Each row was made from one small tree. Brackets hold a mark, then the marks that hang from it, in the order of their numbers. Every link used is in the known rows. Write each row's tree.
Known rows:
(J_241 (J_883 (J_189 J_583) (J_211 J_838))): [  0  -7   5  15  15  12  13  -2   3   0  18  -5 -20 -23  10   5   1  -4
   4  -3   6 -22  -7]
(J_756 J_838 (J_883 (J_189 J_583))): [-5  3  3  6  8 10 13  5  0  2  4 -1 -3 -8 -1  0 -5  0  2 -9  3 -8 -4]
(J_443 (J_838 J_211 J_656)): [  7   2 -10   1  23  17  -1   2  -8   0   3   8 -13   3  -8   2   0   0
   0  -5   0  -7   6]
(J_583 J_189): [-2  2 -2 -4 -3  5 -4  2  0  2  4 -6 -8 -5  0  6 -5 -4  0 -3  1 -6 -5]
(J_756 (J_838 J_443 J_656) (J_883 J_189)): [-11   8  -5  10  14  12  10   3  -3   5  12   6  -6  -2  -4   5   0  -9
   2 -17   4  -9   2]
(J_241 J_883): [ -3  -1   0  -5   0   5  -1  -2   0   0   9  -6 -15  -6   3   1   2  -5
   1   2   0  -6  -3]
(J_583 (J_241 (J_883 J_189 J_211))): [-11  -5   1  -1   5   8   4  -1   3   1  18 -21 -28 -27   9   5  -4 -11
   6   4   5 -16   1]
(J_583 J_189 (J_241 (J_883 (J_211 (J_838 J_443))))): [ -6  -7  -5  10   7   8   4  -4   1   2  21 -14 -31 -37  11  15   4 -16
   1 -10   4 -26  -6]
(J_211 J_838): [ 9 -1 -1  7  3  0  6 -1  0  0  1  4  2 -5  2  4  1  3 -2 -1  1 -3 -5]
(J_241 (J_883 (J_189 J_583) J_211)): [ -9  -5   5   8  10  11   8  -1   3   1  17 -11 -22 -18   8   3  -1  -6
   5   0   5 -19  -2]
(J_583 J_189 (J_241 J_883)): [ -9  -2  -4 -15   0  11  -5  -1   0   2  18 -20 -27 -25   6   7  -3 -10
   2   1   2 -16  -5]
(J_883 (J_211 (J_838 J_443 J_656))): [  2  -3  -6  23  11   3   8  -3  -1   0  12   9  -7 -11   4  10   6  -6
   2 -14   3 -16   1]
(J_756 (J_838 J_211 J_656) J_883): [ 12   4  -7   1   3   7   8   3  -7   3  -1  10   0   0  -9   0  -3   1
  -1 -11   2  -3   4]
(J_838 J_443): [-7  0 -1  9  8  2  1 -1  0  1  6  4 -1 -1  0  3  5 -6 -2 -6 -2 -4  0]
(J_211 (J_838 J_656)): [ 9  0 -6  8  8  6  4 -2 -3  1  8  6 -2 -1  1  3 -1  2  3 -7  2 -9 -2]
(J_189 (J_583 (J_241 (J_883 (J_211 J_838))))): [  3 -11   0   8   9   7  11  -5   3  -2  19 -13 -22 -36  14   6   4  -2
   4  -4   3 -26  -6]
(J_656 J_838): [-5 -5 -2  8  3  2 -4 -1 -1  0  4  1  6 -3  0  1 -2  0 -6 -6  3  0  2]
(J_756 (J_838 J_443 J_656) (J_883 J_189 J_211)): [ -9   5  -4  17   9   8  14   2  -1   3  13   1 -10 -11  -1   8   1 -11
   6 -16   5 -12   6]
(J_883 J_189): [-7  1  2  2  8  7  1  3  1  2  3 -2 -5  0  0  1 -6 -3  1  3  3 -1  0]
(J_756 (J_883 (J_211 (J_838 J_656)))): [  7  -2  -2  17  -5   0  14   0   0  -1  -4   9  -4 -11   2   4   5  -2
   5  -3   7  -9  -3]

Which tree is each row?
[ -8  -6  -3  -8  -4   6  -1  -1   2   0  17 -23 -33 -33   9   9  -2 -12
   5  -1   4 -20  -1]
(J_583 J_189 (J_241 (J_883 J_211)))
[  1  -3   3  13   6   7  10  -2   2   1  14  -4 -21 -17   7   7   0  -7
   2   1   5 -13  -4]
(J_241 (J_883 J_189 (J_211 J_838)))
[ -7  -7   3  24  23  14  14  -4   3   2  24   0 -23 -24  10   8   5 -10
   2 -10   4 -26  -7]
(J_241 (J_883 (J_189 J_583) (J_211 (J_838 J_443))))
[ -1   4  -3   8   0   8  14   3  -1   2   8  -2 -12  -9  -2   4  -3  -5
   8  -9   7 -10   7]
(J_756 (J_838 J_656) (J_883 J_189 J_211))
[-14  -3   0  -7  10  12   1  -1   2   2  23 -17 -25 -20   5   1  -5  -9
   4   3   4 -13  -3]
(J_583 (J_241 (J_883 J_189)))
[ -4  -6  -3  16  21   6  -5  -2  -3   3   2  14   6  -3  -5   4   0  -5
 -12 -15   1  -2   4]
(J_656 (J_838 J_211 J_443))
[ -2  -4   2  24  10  12  19   2   2   1   6   5  -9 -19   5   3  -2   0
   7  -5  10 -19  -6]
(J_756 (J_883 (J_189 J_583) (J_211 (J_838 J_656))))
[  1   0  -7   9  20  11  -1  -1  -5   3   7  12  -2   1  -6   3   1  -5
  -3 -15  -1  -6   3]
(J_838 J_211 J_443 J_656)
[  2  -6  -9   0   2  13   4  -3  -1   1  27 -17 -34 -34  10  12  -2 -10
   8  -8   7 -28  -3]
(J_583 J_189 (J_241 (J_883 (J_211 (J_838 J_656)))))
[  1  -7  -4   1  -1   6   3  -3   1   1  18 -18 -31 -37  10  12  -1  -9
   4  -2   5 -24  -5]
(J_583 J_189 (J_241 (J_883 (J_211 J_838))))
[ -6  -3   2  22  17   8  11  -4   2   2  18   1 -23 -19   8  10   5 -13
   0  -5   4 -17  -4]
(J_241 (J_883 J_189 (J_211 (J_838 J_443))))
[ -9   0   0  30  10   7  16   1   1   3   6  11 -11 -14   2   8   3 -10
   4  -9   9 -13  -3]
(J_756 (J_883 J_189 (J_211 (J_838 J_443 J_656))))
[ -6  -9   1   0   6   7   5  -4   3  -2  20 -19 -23 -32  11   2   2  -5
   7  -4   2 -23  -1]
(J_189 (J_583 (J_241 (J_883 J_211))))
[ -7  -9   0  24  26  10  14  -2   4   1  19  -4 -13 -30  11   8   2  -6
   2 -11   3 -25  -3]
(J_883 (J_189 (J_583 J_241)) (J_211 (J_838 J_443)))
[-10  -6  -1  16  19   9  10  -4   3   2  24 -11 -29 -32  10  10   3 -13
   2  -5   4 -22  -4]
(J_583 (J_241 (J_883 J_189 (J_211 (J_838 J_443)))))
[ -3  -1  -3  24  19  10  10  -2   0   2  16   5 -13 -10   3   9   2  -8
   4 -12   5 -17   1]
(J_883 J_189 (J_211 (J_838 J_443 J_656)))
[  4  -1  -2  15  11   8   9   1   1   1  11   1 -11  -9   3   6  -3  -2
   6  -6   7 -14   1]
(J_883 J_189 (J_211 (J_838 J_656)))
[-11  -7   2   7  12   7   7   1   5   0  13 -15 -14 -26   9   2  -5  -4
   6  -2   5 -19   2]
(J_883 (J_189 (J_583 J_241)) J_211)
[  2   0  -8  16  17   7   5  -3  -3   2  12  10  -3  -2   1   6   4  -5
   0 -15   2 -11  -3]
(J_211 (J_838 J_443 J_656))
[-11  -2   4   0  15  16   4   1   2   2  19  -7 -20 -10   5   0  -3  -5
   2  -1   4 -16  -6]
(J_241 (J_883 (J_189 J_583)))
[-13  -6   1   0  18  13   5   3   2   2  15 -12 -12 -18   6   0  -6  -1
   4  -3   2 -15  -3]
(J_883 (J_189 (J_583 J_241)))
[ -7  -5   5  12  10   7   8   1   5   0   7  -5  -9 -13   6   1  -3  -2
   5  -1   4 -13   0]
(J_883 (J_189 J_583) J_211)
